Each row was made from one small tree. The marks that hang from a mark follow it in brackets, in alphabetical order. Every link used is in the known rows. Write each row's tree.
Known rows
bepun{kenu}: [ 1.37 -0.43  1.15 -0.90 -2.92 -1.52  0.56 -1.44 -0.47 -1.56 -2.76 -0.58
  0.58  2.77 -2.10 -0.16 -1.16  1.75 -1.20 -1.70 -0.75  1.27 -2.28  0.31]
nogiz{dumimel{rige{puba{punus}}}}: [ 0.19 -2.68  0.66  1.05 -0.58  0.53  0.33 -3.22 -0.94 -0.99 -4.44  0.43
  0.57  2.12  0.74 -0.72 -0.56  1.52 -0.75  0.13  1.15  1.75 -1.74  0.27]
punus{nogiz{dumimel rige{puba}}}: [ 0.41 -2.15  0.67 -2.06 -1.56  1.13  0.60 -3.10  0.27 -1.05 -2.28  1.25
  0.81  2.12  3.82 -0.27 -0.47  1.70 -1.53 -1.10 -1.36  1.60 -0.46 -0.27]
fefum{bepun}: [ 1.01 -0.36  2.12 -2.24 -0.25 -0.48  0.80 -0.97 -1.34 -0.84 -2.15 -0.76
  0.53  1.82  5.12 -0.20  0.70  0.45 -1.17 -4.13  0.09  1.42 -2.70  0.32]
punus{nogiz{dumimel}}: [ 2.12 -2.08  1.59 -1.11 -0.90  0.70  0.60 -1.63 -0.22 -1.42 -2.92  0.65
  0.34  2.31  2.59 -0.54 -0.88  0.60 -1.24 -0.63 -0.77  1.47  0.06 -0.32]
puba{punus}: [-0.21 -1.85  1.00 -0.41 -0.86 -1.09 -1.94 -1.66 -0.15 -1.18 -3.11 -0.47
  0.36  0.79  0.30  0.06 -0.76  2.63  0.26 -1.77  2.11  1.12 -2.69  0.83]
dumimel{nogiz}: [ 0.46 -1.88  1.98  1.47 -0.40 -0.21 -0.99 -1.71  0.90 -0.93 -3.00 -0.39
  0.64  1.57  1.15 -0.54  1.49  2.88 -0.52  0.21 -0.25  1.45 -0.88  1.50]
punus{nogiz{dumimel{rige{puba}}}}: [ 1.15 -2.47  1.29 -0.50 -0.83  1.46  0.55 -1.73  0.23 -1.25 -3.71  0.80
  0.52  2.91  3.41 -1.16  0.27  0.67 -1.43 -0.62 -0.88  2.18  0.30 -0.44]
dumimel{nogiz{punus}}: [ 0.34 -1.51  2.37  0.41  0.30 -1.37 -0.51 -2.41  0.50 -0.30 -2.91  0.25
  0.98  1.93  0.18 -0.32  0.51  2.74 -0.59  1.63 -1.08  1.37 -1.79  0.82]
puba{punus{nogiz{dumimel rige}}}: [ 0.43 -2.52  1.25 -0.85 -0.91 -0.47 -1.48 -2.27  0.12 -1.19 -2.70  0.14
  0.65  1.51  2.30 -0.04 -0.60  2.26 -0.28 -1.12  0.35  0.84 -1.49  0.10]
nogiz{dumimel rige{kenu}}: [-0.06 -1.80  1.84 -0.12 -1.81 -1.46  1.50 -3.92 -1.53 -1.12 -2.64  0.59
  1.10  1.98  0.87  0.85 -1.61  1.64 -1.58 -1.61 -0.37  0.22 -2.76 -0.29]
lovo{muro{kenu}}: [ 0.55 -2.00  1.98 -1.41 -2.65 -4.29  1.18 -2.50  0.99 -1.59 -2.79 -0.29
  0.85 -0.39  0.50 -0.10  1.58  1.17 -0.94 -2.48  1.34  1.32 -2.22  1.09]
nogiz{dumimel{rige}}: [ 1.62 -2.06  2.26  1.77 -0.38 -1.17  0.50 -2.42 -1.60 -1.02 -4.22  0.37
  0.62  2.48  0.74 -1.11 -0.86  1.21 -1.29 -0.65  0.61  1.28 -0.76  0.39]
rige{kenu{bepun} puba{punus{nogiz}}}: [-2.32 -1.51 -1.82 -3.09 -1.75  1.99  0.94 -1.49  1.47 -1.21 -2.92 -0.32
  0.81  2.99  3.17  0.95 -0.01  1.07 -0.81 -2.57  0.63  2.01 -2.78 -1.07]
lovo{gibod muro{kenu}}: [ 0.49 -2.25  3.04 -2.19 -2.53 -5.33  1.58 -3.07  0.95 -2.00 -2.86 -0.68
  0.76 -0.39  0.96 -0.55  2.35  1.41 -1.44  0.28  0.16  1.82 -3.12  2.11]
rige{kenu puba}: [-2.18 -1.85 -0.29 -2.18 -2.46  1.74  1.79 -2.65  0.37 -1.39 -3.18  0.40
  0.59  1.75  1.41  1.14 -0.23  1.07 -1.09 -2.09  0.39  1.99 -3.53 -0.66]
rige{kenu{bepun} puba{punus}}: [-2.61 -1.18 -1.96 -2.35 -1.73  1.14  1.10 -2.19  0.60 -1.01 -3.08 -0.46
  0.85  2.57  1.53  1.19 -0.53  1.55 -0.71 -2.52  1.58  1.72 -3.76 -0.58]
nogiz{dumimel punus}: [ 1.74 -1.30  1.96 -1.08  0.07 -1.78  1.72 -3.95 -2.11 -0.36 -3.11  1.35
  0.80  2.14 -1.16  0.17 -3.11  1.00 -1.18  1.59 -0.38  0.91 -2.54 -0.42]
rige{kenu{bepun}}: [-0.34 -0.15  0.52 -1.34 -1.36 -1.38  1.43 -0.99 -0.41 -1.09 -2.70 -0.57
  0.93  3.09  1.52  0.58 -0.95  1.15 -1.56 -3.72  0.74  1.01 -2.33 -0.41]
rige{kenu puba{punus}}: [-2.87 -2.52 -0.84 -1.88 -2.20  1.76  0.63 -2.69  0.74 -1.44 -3.44 -0.04
  0.53  1.32  0.87  1.44 -0.20  1.48 -0.21 -1.63  1.35  1.77 -4.43 -0.59]
lovo{gibod muro}: [ 0.74 -1.73  3.26 -1.43 -2.50 -4.14  0.95 -2.95  0.63 -1.88 -2.46 -0.63
  0.76  0.89  1.88 -1.31  1.59  1.75 -0.95  0.22 -0.55  2.10 -3.44  2.89]
punus{nogiz}: [ 1.19 -1.53  1.77 -1.85 -1.13  0.02 -0.68 -0.45  0.74 -1.39 -2.51  0.31
  0.39  2.05  3.56 -0.68  0.11  1.35 -1.06 -2.53 -0.47  1.77  0.03 -0.03]
nogiz{dumimel rige{puba{kenu}}}: [-0.71 -1.44  0.13 -1.15 -1.61  0.64  1.14 -4.40 -0.50 -0.41 -2.30  1.45
  0.92  1.86  1.87  0.18 -1.58  2.33 -1.53 -0.27  1.02  1.35 -1.23  0.12]
fefum{bepun gibod}: [ 0.50 -1.41  2.18 -2.61 -0.33 -2.20  1.80 -0.38 -1.84 -1.04 -2.81 -1.59
  0.39  1.64  7.07 -0.65  0.34  0.06 -1.80 -2.13 -0.44  1.37 -4.75  0.95]
fefum{bepun{kenu} gibod}: [ 1.04 -0.93  1.86 -2.82 -1.72 -2.30  2.71 -0.23 -1.62 -1.39 -2.84 -2.16
  0.50  2.84  4.51 -0.56  0.02 -0.27 -2.07 -1.58 -1.82  1.19 -5.31  0.58]

Which tree is each row?
[ 0.76 -1.33  1.27 -1.61 -1.36 -0.50  1.28 -2.01 -0.09 -1.12 -2.21  0.41
  1.12  3.37  3.83  0.13 -0.85  1.00 -1.96 -2.37 -1.38  0.79 -0.64 -0.88] => punus{nogiz{dumimel rige{kenu{bepun}}}}
[-2.04 -2.55  0.92  2.44  0.04  1.34 -1.87 -1.26  2.28 -0.44 -4.35 -0.35
  0.83  2.60  2.31 -1.30  3.31  3.21 -0.14  1.05  1.33  2.59 -0.40  0.99] => dumimel{nogiz rige{puba{kenu punus}}}
[-1.37 -1.79  0.83 -2.91 -2.25  0.75  0.25 -1.79  1.28 -1.23 -2.07  0.69
  0.94  2.25  4.46  0.32  0.63  1.77 -1.49 -3.30 -1.32  1.77 -1.44 -0.75] => punus{nogiz{rige{kenu puba}}}
[-0.07 -0.21 -0.16 -2.01 -0.15  0.07 -1.46  0.62  1.67 -0.56 -2.33 -0.46
  0.58  3.38  3.24 -0.48 -0.39  1.87 -0.46 -2.00  2.83  1.71  0.52 -0.29] => puba{kenu{bepun} punus{nogiz}}
[-1.87 -0.51 -1.93 -2.37 -0.98  1.42 -0.39 -1.72  1.11 -0.36 -2.64  0.11
  0.59  2.36  1.84  0.09 -0.68  2.39 -0.49 -1.32  3.24  2.27 -1.42  0.20] => rige{puba{kenu{bepun} punus}}
[ 0.06 -1.77  3.42  2.35  0.98 -2.33 -1.15 -1.52  0.51 -0.10 -4.11  0.01
  1.25  2.97  0.99 -1.51  2.02  2.87 -0.81  1.01 -1.20  1.78 -0.97  0.82] => dumimel{nogiz{punus} rige}
[-0.33 -2.05  1.38 -1.47 -1.09 -1.02 -2.56 -1.29  0.81 -1.14 -2.38 -0.15
  0.69  1.35  2.77 -0.13  0.16  2.85 -0.13 -2.60  0.60  1.10 -1.59  0.31] => puba{punus{nogiz{rige}}}
[ 0.09 -0.82  0.97 -0.48 -1.41 -1.95  1.85 -3.53 -1.54 -0.77 -2.37  0.25
  1.37  2.92  1.47  0.69 -1.96  1.71 -1.98 -2.29 -0.20  0.17 -2.26 -0.31] => nogiz{dumimel rige{kenu{bepun}}}
[ 0.59 -2.13  2.05 -1.34 -1.68 -0.13  0.95 -2.28 -0.05 -1.37 -2.43  0.67
  0.92  2.60  3.40  0.25 -0.53  1.03 -1.62 -1.85 -1.58  0.89 -0.96 -0.88] => punus{nogiz{dumimel rige{kenu}}}
[-0.69 -0.38 -0.04 -3.23 -1.39  0.38 -0.34 -1.15  1.53 -0.48 -1.58  0.74
  1.03  2.98  5.17 -0.54  0.27  2.35 -1.70 -3.14 -0.10  2.03  0.52 -0.29] => punus{nogiz{rige{puba{kenu{bepun}}}}}
[-2.69 -3.32  1.15  2.45 -0.65  1.20 -0.76 -1.75  1.91 -1.02 -4.78 -0.76
  0.99  2.62  1.89 -0.36  3.39  2.47 -0.21  0.30  0.02  2.17 -2.34  0.36] => dumimel{nogiz rige{kenu puba{punus}}}
[-0.30 -1.49  0.98 -1.56 -0.69  0.75 -1.98  0.19  1.73 -0.98 -2.67 -0.02
  0.25  2.17  2.47 -0.22  0.05  1.72  0.06 -1.03  2.52  1.72 -0.13 -0.33] => puba{kenu punus{nogiz}}
[-2.62 -2.61  0.79  0.56 -1.38  0.59 -0.81 -3.16  1.64 -0.84 -2.76 -0.29
  1.17  1.45  1.92  0.63  1.97  3.50 -0.33 -0.18 -0.56  1.27 -2.90  0.79] => dumimel{nogiz{rige{kenu puba{punus}}}}
[ 0.63 -1.23  2.07 -2.52 -2.16 -5.84  1.94 -2.67  0.96 -1.66 -2.59 -0.99
  1.04  0.61  1.68 -0.74  2.05  1.50 -1.85 -0.47  0.40  1.84 -2.66  2.14] => lovo{gibod muro{kenu{bepun}}}
[-1.06 -0.07  1.13 -1.48 -1.67 -2.83  0.31 -2.00 -0.47 -0.68 -1.90 -0.19
  1.41  2.62  2.48  0.51 -0.67  2.71 -1.74 -4.60  0.18  0.60 -2.41  0.04] => nogiz{rige{kenu{bepun}}}
[-2.01 -1.56 -1.08 -1.95 -1.35  1.90 -0.72 -2.12  1.16 -0.69 -2.91  0.46
  0.32  1.42  1.28  0.28 -0.37  2.30 -0.11 -0.61  3.05  2.30 -1.94  0.16] => rige{puba{kenu punus}}
[-1.11 -0.41  0.20 -0.29 -0.55 -0.15 -0.14 -0.73  0.52 -0.25 -3.68  0.23
  0.88  3.47  3.00 -1.45  0.73  2.17 -1.51 -2.59  2.03  2.70  0.09  0.23] => dumimel{rige{puba{kenu{bepun}}}}
[-0.83 -2.45  3.11  3.29 -0.34 -0.78 -0.48 -0.77  1.11 -1.09 -4.51 -0.89
  1.06  3.04  1.88 -0.85  3.09  2.14 -0.88 -0.73 -0.72  1.63 -1.20  0.55] => dumimel{nogiz rige{kenu}}
[ 0.80 -1.04  2.29 -1.30 -0.29 -3.33  0.96 -4.81 -2.20  0.06 -2.25  1.60
  1.38  1.99 -0.11  0.25 -2.91  2.42 -1.51  0.50 -0.99  0.37 -2.73 -0.20] => nogiz{dumimel punus rige}
[ 0.84 -0.91  2.09  0.02  0.45 -2.70  2.47 -2.86 -1.99 -0.22 -4.04  0.70
  1.33  4.12 -0.05 -0.23 -2.01  0.55 -1.79  0.35 -0.65  0.97 -2.43 -1.17] => nogiz{dumimel{rige{kenu{bepun}}} punus}
[-2.16 -2.22  1.10  0.43 -1.53  0.44 -0.13 -3.08  1.44 -0.78 -2.59  0.01
  1.20  1.78  2.42  0.43  1.97  3.24 -0.91 -0.54 -1.09  1.38 -2.34  0.78] => dumimel{nogiz{rige{kenu puba}}}
[-0.34 -1.57  2.19 -2.08 -1.85 -0.87 -0.32 -1.04  0.81 -1.30 -2.04  0.32
  0.95  2.33  4.20  0.14  0.42  1.71 -1.45 -3.60 -1.27  1.19 -1.14 -0.63] => punus{nogiz{rige{kenu}}}
[-2.09 -1.65 -0.07 -1.73 -1.83 -0.64 -1.53 -3.47  0.18 -0.63 -2.21  0.47
  0.97  0.71  2.10  0.26 -0.30  3.82 -0.51 -2.75  0.99  1.44 -2.87  0.79] => nogiz{rige{puba{punus}}}
[ 0.50 -2.71  1.33 -0.59 -1.15  1.71  1.34 -1.68  0.36 -1.48 -3.85  0.63
  0.61  3.20  3.47 -0.60  0.36  0.13 -1.52 -0.84 -1.12  2.03 -0.43 -1.03] => punus{nogiz{dumimel{rige{kenu puba}}}}
[ 1.39 -1.90  1.92 -1.23 -1.20 -0.35  0.07 -2.37 -0.19 -1.13 -2.24  0.88
  0.81  2.20  3.55 -0.49 -0.71  1.62 -1.50 -1.48 -1.28  1.01 -0.10 -0.14] => punus{nogiz{dumimel rige}}
[-1.13  0.44  1.64 -2.78 -0.77 -4.26  0.88 -2.79 -0.99  0.13 -1.72  0.59
  1.81  3.07  1.32  0.84 -1.83  2.57 -1.80 -2.94 -0.87  0.47 -3.48 -0.79] => nogiz{punus rige{kenu{bepun}}}
[-1.25 -1.53  2.79  0.15 -0.42 -2.20 -0.15 -3.00  0.60 -0.25 -2.42  0.27
  1.54  2.21  1.05  0.48  0.81  3.13 -0.95  0.42 -1.90  0.74 -2.90  0.23] => dumimel{nogiz{punus rige{kenu}}}
[-2.24 -1.76  1.50 -0.65 -0.78 -0.69  0.40 -3.77  1.09 -0.14 -2.46  0.65
  1.52  2.12  1.31  0.71  1.03  3.12 -0.98  0.90 -1.92  1.32 -3.24  0.12] => dumimel{nogiz{punus rige{kenu puba}}}
[-1.90 -3.20 -0.76 -2.13 -2.06  3.09  1.38 -2.74  0.96 -1.68 -3.54  0.30
  0.47  1.98  1.92  1.27 -0.23  0.47 -0.43 -0.45  0.16  1.81 -3.41 -1.27] => rige{kenu puba{punus{nogiz{dumimel}}}}
[-1.17 -2.54  1.41  2.34 -0.28  0.67 -0.97 -1.79  1.47 -0.66 -4.31 -0.16
  0.93  2.44  2.45 -1.51  3.18  2.96 -0.77  0.15 -0.38  2.60 -0.53  1.25] => dumimel{nogiz rige{puba}}
[-1.40 -1.22  0.55  1.88  0.15  0.88 -0.59 -0.95  1.99 -0.12 -3.91 -0.26
  1.09  3.73  3.09 -1.70  2.95  2.87 -1.14  0.15  0.77  2.72  0.77  0.94] => dumimel{nogiz rige{puba{kenu{bepun}}}}
[ 1.47 -1.48  2.79  0.46  0.58 -2.56  1.15 -3.28 -2.09 -0.22 -4.07  1.16
  1.02  2.98 -0.57 -0.81 -1.85  1.16 -1.37  1.14 -0.44  1.17 -1.92 -0.45] => nogiz{dumimel{rige} punus}
[-0.95 -2.03  3.52  2.24  0.42 -1.95  0.03 -1.45  0.70 -0.46 -4.36 -0.22
  1.38  3.42  0.94 -0.64  2.17  2.04 -0.97  0.72 -1.53  1.53 -2.11 -0.15] => dumimel{nogiz{punus} rige{kenu}}
[-2.66 -0.88  0.98 -3.39 -1.63 -1.86  1.21 -4.13 -0.39 -0.10 -2.05  1.38
  1.55  2.01  1.24  1.27 -1.30  2.51 -1.46 -1.62 -1.12  1.22 -4.48 -0.95] => nogiz{punus rige{kenu puba}}
[-1.48 -2.17  0.64  0.39 -0.81 -0.13 -1.45 -1.71  0.33 -0.86 -4.27 -0.01
  0.66  1.89  1.80 -0.99  0.99  2.60 -0.44 -2.15  1.61  2.39 -1.84  0.58] => dumimel{rige{puba{punus}}}
[-1.22 -1.17 -0.63 -1.54 -1.88 -0.01  2.59 -4.49 -1.02 -0.66 -2.43  0.72
  1.35  2.82  2.03  0.90 -1.63  1.74 -2.03 -1.74 -0.27  0.89 -2.71 -0.48] => nogiz{dumimel rige{kenu{bepun} puba}}
[-1.80 -2.40  0.74  0.65 -0.92  0.21 -1.78 -3.21  1.52 -0.56 -2.56 -0.07
  1.06  1.08  2.22 -0.10  1.84  4.19 -0.22  0.07 -0.21  1.50 -2.00  1.53] => dumimel{nogiz{rige{puba{punus}}}}
[-2.43 -1.19 -0.09 -1.92 -1.73 -0.15 -1.36 -2.86  0.74 -0.37 -2.03  0.66
  0.92  1.19  2.36  0.29 -0.30  3.64 -0.59 -2.17  2.08  1.56 -2.04  0.50] => nogiz{rige{puba{kenu punus}}}
[-0.65 -2.93  0.74  0.98 -1.04  0.89  1.27 -3.14 -0.82 -1.27 -4.64  0.30
  0.69  2.49  0.55  0.01 -0.40  0.89 -0.85 -0.08  0.80  1.55 -2.60 -0.47] => nogiz{dumimel{rige{kenu puba{punus}}}}
[-1.02 -1.16  1.53  0.93 -0.84 -1.54 -0.36 -2.04  0.95 -0.61 -2.29 -0.61
  1.42  2.56  2.37  0.09  1.49  3.31 -1.20 -1.58 -0.89  0.80 -1.56  0.90] => dumimel{nogiz{rige{kenu{bepun}}}}
[-1.54 -0.77 -1.84 -3.00 -0.96  2.25 -0.52 -1.02  1.93 -0.53 -2.51  0.26
  0.53  2.82  3.50 -0.13 -0.09  1.92 -0.58 -1.36  2.35  2.52 -0.39 -0.34] => rige{puba{kenu{bepun} punus{nogiz}}}
